In the rows, 128 means zero.
Known rows, with every way that one mark hangs from another:
K374{K422 K762}: [138 122 122 142  97 107 172 101 114 101 126 128 145 103 127 127 140 112
 167  85 165]
K422{K374{K762} K852{K385} K943}: [ 93 134 149 141 137 154 113 102 167 155 111 140  80 143  93  90 152  69
 103 152 114]
K56{K374{K422{K852{K385 K587}} K762{K943}}}: [137 147 128 103 127  89  94 161 109 130 115 117 101 111  65 107 157 193
 109 157 112]
K422{K374}: [107  59 101 187 136 158 167 139 165 119 149 174 136 149 152 117 122  97
 141  99 149]
K762{K374{K422} K943}: [188 129 139 111 163 122 140 139 132  72 119  93 163 136 210 133 160 157
 157 120 136]
K422{K374{K762{K943}}}: [122  78 110 183 175 138 177 143 155 120 140 131 143 161 141  84 170 135
 121 136 141]
K587{K852}: [146  85  93 202  84 164 182 132 105 129 173 124 169 117 139 148 107 147
 179  81 140]
K56{K374{K422{K852 K943} K762}}: [105 164 127 102 100  77 154 111 118 135 125 119 134 108  93 105 170  66
 172 113 136]
K557{K762{K374}}: [129  81 115 163 158 138 155 133 149  93 178 133 121 142 179 128 106 137
 174  90 155]
K762{K374{K422{K852{K385 K587}}} K943}: [188 163 158  76 153 136  54 150 123 102  86  83 109 138 144 143 139 200
 103 166  89]
K852{K587}: [143  66  88 170 106 155 138 145 107 123 119 145 142 126 129 152  81 162
 146 111 143]
K943{K762{K374{K422{K852{K385 K587}}}}}: [146 187 160  81 136 121  50 131 105 128 109 109 104 130 142 163  97 178
  58 135  84]
K852{K385 K587}: [153  75 106 167 101 169  96 143 118 125 113 162 106 115 118 150  72 179
 120 124 143]
K557{K762}: [124  65 102 176 108 144 185 126 137 110 185 158 134 119 134 132  91 137
 184  93 177]
K943{K762{K374}}: [137 109 122 157 159 140 140 126 114 111 155 120 159 149 221 143  99 151
 109  93 130]
K374{K762}: [125  80 106 187 107 139 180 111 116 117 144 131 144 125 138 113 123 126
 162  87 163]
K385{K852}: [145  42 128 174 111 179 196 117 131 131 163 115 187 131 182 138 138 156
 144  91 165]
K56{K374{K762{K943}}}: [129  67  91 178 149 108 183 157 122 115 162 129 154 130 140  88 160 162
 156 113 161]
K56{K374{K422{K943} K762}}: [115 140 116 128 114  74 160 122 124 120 131 139 146  98 117 110 166  73
 178 104 168]
K56{K374{K422}}: [124  92  98 142  94  90 177 150 125  93 154 162 153  98 145 135 135 114
 185  72 170]

Rows:
[111 120 132 127 134 170  67 140 160 162  89 156  80 145  80 125 108 106
  87 175  95] : K422{K374 K852{K385 K587} K943}
[146 171 138 100  99 115 142 102 104 130 123 133 177 100 168 154 120 104
 125 117 149] : K374{K422{K943{K762}}}
[109 178 121  77 107  83 109 146  91 162 124 134 147 112  94 153 111 125
  99 140 105] : K56{K374{K422{K852{K587} K943{K762}}}}
[ 87 129 121 141 149 139 119 125 143 169  93 126 108 160  64 103 138  81
 105 166  96] : K422{K374{K762} K852{K587} K943}
[118 107 128 145 169 153  93 151 150 150 103 124  83 161  70  91 143 173
  63 184  92] : K422{K374{K762{K943}} K852{K385 K587}}
[ 99 148 139 117 141 158  61 136 142 184 109 157  94 148  96 136  94 123
  33 181  87] : K422{K374 K852{K385 K587} K943{K762}}
[129 163 149 108 151 143 118 106 113 139 127  91 154 156 192 138 117 108
 105 132  93] : K422{K852 K943{K762{K374}}}
[148 165 147 101 152 106 131 111 149  92 142 120 126 112 170 136 136  96
 180 119 155] : K557{K762{K374{K422{K943}}}}
[167 159 144  94 117 122  89 127 105 126  87  96 108 112  75 118 148 194
  98 165 108] : K374{K422{K852{K385 K587}} K762{K943}}
[ 98 132 113 124  95  74 175 122 114 120 145 124 132 116  92 106 165 103
 172  81 136] : K56{K374{K422{K852} K762}}
[158 153 154  78 162 109 143 131 141  87 157  78 132 145 159 119 158 162
 163 135 119] : K557{K762{K374{K422{K852}} K943}}
[142 192 156  86  93 120  72  99 110 146  70 113  91 100  58 132 133 120
 111 160 115] : K374{K422{K852{K385 K587} K943} K762}
[ 97 117 118 155 152 147 147 126 150 150 136 164 151 142 166 129 119  81
  85 133 133] : K422{K374 K943{K762}}
[105 174 133  80  98  82 145 123 105 148 142 131 160 105 133 139 135  93
 129 114 120] : K56{K374{K422{K852 K943{K762}}}}
[145 196 166  64 145 117  46 121 142 120 112 113  67 117 101 145 113 131
 125 167 105] : K557{K762{K374{K422{K852{K385 K587} K943}}}}
[103  86 119 153 130 171  89 151 158 147 116 163  78 152  85 126 101 139
  89 145 102] : K422{K374 K852{K385 K587}}
[ 83 136 133 125 140 148 142 115 144 167 136 142 142 156 139 122 126  74
  85 147 101] : K422{K374 K852 K943{K762}}
[144 190 180  73 136 120  82 101 151 105 132 113  82 114 139 127 134 103
 152 140 121] : K557{K762{K374{K422{K852{K385} K943}}}}
[135 192 141  67  92 118 102 113  86 163  98 113 153 114 102 168 104 129
  92 152 102] : K374{K422{K852{K587} K943{K762}}}
